Every row comes from one small tree of marks. The marks that hang from a mark follow it in brackets, in the order of their numbers. Every link used is in the known rows. Which tree was each row made from?
Known rows
K653(K88): -3.972, -0.461, 1.740, 1.491, 3.479, 2.153, 0.767, -0.413, 5.972, 1.057, -0.678, 0.585, 0.784, 5.443, 0.846, -0.334, -1.692, -0.541, -0.032, 3.877
K870(K334(K144)): -3.817, -1.651, 0.115, -1.438, 0.728, 0.728, 1.893, 1.241, 1.969, 0.290, 0.244, 1.985, -1.540, 5.903, -1.354, 1.248, 3.120, -2.582, 0.053, 0.494
K653(K88(K334(K870))): -0.475, -0.640, 1.749, -1.178, 1.417, 3.322, 0.471, -0.233, 2.075, 2.759, -0.298, 0.411, -1.149, 5.025, 0.493, -0.536, -0.626, 0.258, -0.697, 2.152
K88(K334(K870)): -1.359, -1.126, 0.203, -1.311, -0.076, 1.878, 0.922, 0.569, 1.293, 3.156, -0.711, 0.951, -1.523, 4.523, 0.508, 0.217, 1.222, 0.161, -1.896, 0.265
K653(K88(K334)): -2.863, -0.991, 2.580, 0.333, 2.444, 3.961, -0.347, 0.515, 3.318, 2.282, -1.979, 1.304, -0.763, 5.985, -0.612, -0.222, -1.745, 0.218, -1.515, 2.996
K334(K88 K144 K870): 0.034, 1.274, -1.670, -1.967, 0.225, -0.145, 1.273, -2.270, 0.950, 1.083, 1.089, -0.886, -1.099, 1.326, 1.739, -0.035, 3.208, -0.559, 1.931, -0.807
K334(K88(K653 K863) K144 K870): 2.169, 1.383, -2.198, -2.010, 0.190, 1.374, -0.036, -0.942, -0.792, -0.391, -1.871, -2.335, -0.969, 2.941, 2.323, -1.733, 3.082, -1.775, 4.418, 0.299
K766(K653(K88(K334(K144 K870))) K863): 2.837, -0.690, 0.441, -4.428, 2.420, 6.887, -1.267, -0.386, 1.324, 2.454, 2.108, -2.776, 0.742, 1.935, -0.723, -0.220, -1.313, 0.681, 2.610, 1.684
K766(K334(K88 K144) K653 K863): -2.316, -1.084, -1.698, -2.503, 1.591, 5.385, -1.498, -2.360, 4.008, 1.294, 0.386, -4.448, -0.516, -0.165, -1.414, 0.008, 0.184, 1.428, 4.905, 0.654
K870(K334(K88(K653 K863) K144)): -0.816, 0.291, -0.979, -1.509, 0.529, 1.954, -0.585, 0.161, -1.288, -0.842, -2.574, -0.264, -3.606, 5.543, -0.577, -1.277, 3.799, -2.932, 4.455, 0.943
K88(K653): -3.856, -1.867, -0.134, 1.984, 2.840, 1.846, 0.101, 1.300, 4.973, 1.044, -3.291, -0.668, 1.553, 6.189, 1.305, -0.463, -0.480, -1.974, 1.254, 2.390
K88(K863(K766)): -3.078, -2.692, 0.624, -0.562, 1.014, 0.204, 1.732, -0.222, 3.558, -0.033, -3.441, 1.472, 0.059, 4.306, -0.189, -0.743, 1.950, -1.521, -1.102, 2.038
K766(K334(K88 K144 K870) K653 K863): 0.359, -0.645, -2.227, -4.292, 1.018, 5.387, -0.891, -2.983, 2.588, 1.881, 2.595, -5.776, -0.966, -1.078, -0.013, -0.278, 1.508, 1.029, 5.655, -0.294
K766(K863(K88(K653))): -2.981, -2.310, -1.957, -0.061, 2.194, 1.521, -1.718, -0.326, 6.977, 2.232, -2.234, -0.536, 2.077, 4.841, -0.083, -0.535, 0.494, -0.805, 1.947, 3.939
K766(K863): -3.886, -1.779, -0.342, -0.106, 2.472, 2.715, -0.243, 1.168, 6.337, 2.620, -0.919, -0.669, 1.431, 3.472, -0.111, -0.826, 0.596, 1.110, -0.764, 3.252
K870(K334(K88(K863(K766(K653))) K144)): -0.919, -1.991, -0.140, -4.019, 1.197, 2.048, 0.495, -3.097, -1.276, -1.673, -1.754, -0.446, -3.735, 2.695, -2.323, 0.197, 3.099, -2.790, 3.805, -0.025
K88(K653 K863(K766)): -1.551, -3.055, 0.334, 0.060, 1.954, 1.075, 0.774, 0.514, 3.253, -0.473, -5.350, 0.102, 1.448, 5.534, 0.539, -1.272, 1.265, -2.669, 1.709, 2.427
K653(K88(K334(K870) K863)): 0.229, 0.303, 1.904, -1.890, 0.650, 4.028, 0.227, -0.002, 0.718, 2.215, -0.895, 0.906, -2.356, 5.280, 0.314, -1.787, 0.037, 0.584, -0.710, 2.966
K334(K88(K653) K870): -0.124, 0.390, -1.080, 0.170, 1.777, 1.005, -0.415, -1.644, 2.162, 1.653, -1.318, -2.911, -0.666, 3.423, 2.771, -1.357, 1.030, -1.513, 3.563, 0.798
K766(K334 K863): -4.505, -2.829, -0.102, -0.477, 1.010, 4.324, 0.092, 0.605, 7.043, 2.850, -0.468, -1.775, 0.445, 3.075, -1.121, -0.633, 0.697, 1.642, 0.990, 2.713
K88(K334): -4.019, -1.836, 0.817, 0.454, 0.713, 2.449, -0.098, 0.977, 2.615, 2.685, -2.712, 1.922, -1.333, 5.508, -0.669, 0.332, 0.359, 0.210, -2.920, 1.586

Which tree is each row?
-2.610, -2.665, -1.427, -2.807, 1.776, 6.117, 0.018, -0.918, 5.631, 2.901, 2.467, -4.657, -0.018, 1.486, -0.378, -0.085, -0.453, 1.049, 2.949, 1.668  K766(K334(K870) K653 K863)
1.079, -3.629, -1.509, -5.320, -0.564, 0.463, 1.101, -3.827, 0.373, 1.084, -0.361, 1.588, -0.107, 1.842, -1.493, 2.000, 1.876, -2.144, 0.719, -1.567  K863(K88(K334(K144 K870)) K766(K653))
2.804, -3.594, -1.029, -4.451, -1.095, -1.075, 0.631, -1.674, 0.109, 1.161, -2.596, 1.563, 1.203, 3.471, -0.634, 0.899, 3.285, -3.361, 2.130, -1.249  K863(K88(K334(K144 K870) K653) K766)
-3.303, -0.014, -1.320, -1.671, 0.623, 4.353, -0.263, -2.647, 1.829, -1.133, -1.409, -2.485, -2.774, 1.599, -0.821, -0.222, 0.576, 0.069, 4.112, 0.719  K766(K334(K88(K863) K144) K653)
2.574, -2.201, 0.134, -4.853, -1.704, 0.998, 1.884, -0.126, -1.971, 0.526, -2.288, 1.782, -0.850, 2.816, -0.795, -0.407, 4.390, -1.180, -0.646, -1.061  K88(K334(K144 K870) K863(K766))
1.577, 0.762, -1.865, -1.352, 0.942, 0.321, 0.305, -1.306, 0.572, 0.573, -0.571, -2.448, 0.414, 2.706, 2.453, -0.918, 2.449, -2.256, 4.558, -0.686  K334(K88(K653) K144 K870)
-3.237, -2.903, -1.168, -2.055, 1.779, 4.495, -2.844, -1.317, 4.540, 3.323, -1.175, 0.227, -0.712, 3.497, -2.842, 0.682, -0.999, 1.224, -0.852, 2.954  K766(K653 K863(K88(K334)))
1.853, -0.010, 0.503, -3.816, 1.242, 5.902, -0.295, -0.667, -0.940, 0.486, 0.119, -0.700, -1.389, 4.086, -0.137, -0.686, -1.015, -0.158, 1.662, 1.568  K766(K653(K88(K334(K144 K870) K863)))
-0.396, -0.812, -1.499, -1.537, 1.082, 3.892, -1.815, -0.544, 3.606, 0.883, -1.714, -4.496, 0.700, 1.386, -0.298, -1.164, 1.772, 0.412, 6.200, 0.848  K766(K334(K88(K653) K144) K863)
-0.895, 0.011, -1.224, -1.059, -0.148, 2.834, -0.203, -1.583, 1.419, 0.942, -1.797, -3.662, -3.074, 3.117, 1.640, -2.275, 1.921, -0.491, 5.240, 1.168  K766(K334(K88(K653 K863) K870))
-1.667, -1.333, 0.433, 0.332, 1.117, 4.350, -1.337, 2.217, 1.040, 1.394, -5.329, 0.842, -1.094, 7.162, -0.464, -1.487, 0.230, -0.861, -0.077, 2.638  K88(K334 K653 K863)
2.120, -0.523, -2.058, -3.220, 0.394, 3.473, -0.910, -0.963, 2.094, 1.741, 0.465, -5.506, 0.313, 0.631, 0.852, -1.635, 2.756, 0.206, 7.008, -0.092  K766(K334(K88(K653) K144 K870) K863)
1.229, 0.002, -0.687, -3.295, -1.878, 2.340, 1.032, 1.111, -1.271, 1.240, -0.963, 1.716, -1.879, 4.049, 0.006, -0.545, 3.391, -0.259, -1.165, -0.266  K88(K334(K144 K870) K863)
-3.234, -0.957, 0.096, 0.590, 2.402, 1.600, -0.945, -0.542, 1.421, 0.967, -2.611, -1.048, -2.994, 6.286, -0.388, -0.675, 1.653, -2.694, 3.676, 1.549  K870(K334(K88(K653)))
2.175, -2.285, -1.022, -3.251, -0.175, 0.393, 1.428, -2.804, 0.311, -0.458, -1.593, -3.283, 0.531, 0.960, 1.308, -0.507, 3.654, -2.495, 6.948, -2.155  K863(K766(K334(K88(K653) K144 K870)))
-1.964, -4.598, -1.167, -1.780, -0.494, -0.787, 1.620, -1.958, 4.685, -0.879, -3.342, 0.615, 2.511, 3.504, -0.998, 1.110, 2.601, -3.741, 4.253, 0.033  K863(K88(K653) K766(K334(K144)))
-2.830, -0.085, -0.331, -1.549, 0.665, 0.416, 0.561, -1.096, 0.240, 0.281, -0.043, 0.746, -3.382, 4.039, -1.104, 0.509, 3.927, -1.989, 1.818, -0.356  K870(K334(K88 K144))
-2.062, -3.685, -0.167, -3.504, 0.468, 3.356, 1.983, -2.272, 2.966, 0.099, -0.884, -2.412, -1.245, 2.188, -0.451, -0.209, 0.608, -0.956, 2.716, 0.519  K88(K863(K766(K334(K870) K653)))
-1.812, 1.466, -1.130, -0.616, 0.517, 0.741, 0.259, -1.361, 0.977, -0.540, -2.093, 0.525, -2.043, 2.889, 0.342, -1.142, 2.781, -0.202, 0.798, 0.931  K334(K88(K863) K144)
-0.010, -1.750, 0.123, -0.889, 0.640, 2.973, -0.408, 1.146, 0.963, 2.764, -2.337, -0.763, -0.064, 5.788, 1.098, -0.855, 0.436, -1.498, 0.568, 0.641  K88(K334(K870) K653)
-1.549, -2.444, -1.958, -3.367, 0.662, 4.159, -2.003, -1.363, 3.128, 2.123, -0.609, 0.443, 0.326, 2.489, -2.985, 1.171, 0.056, 0.595, 0.345, 1.581  K766(K653 K863(K88(K334(K144))))
-5.236, -0.866, -0.799, -0.171, 1.749, 4.875, -1.017, -2.850, 3.236, 0.160, -1.964, -2.592, -3.633, 2.559, -0.757, -0.942, -0.857, 0.736, 3.463, 2.027  K766(K334(K88(K863)) K653)
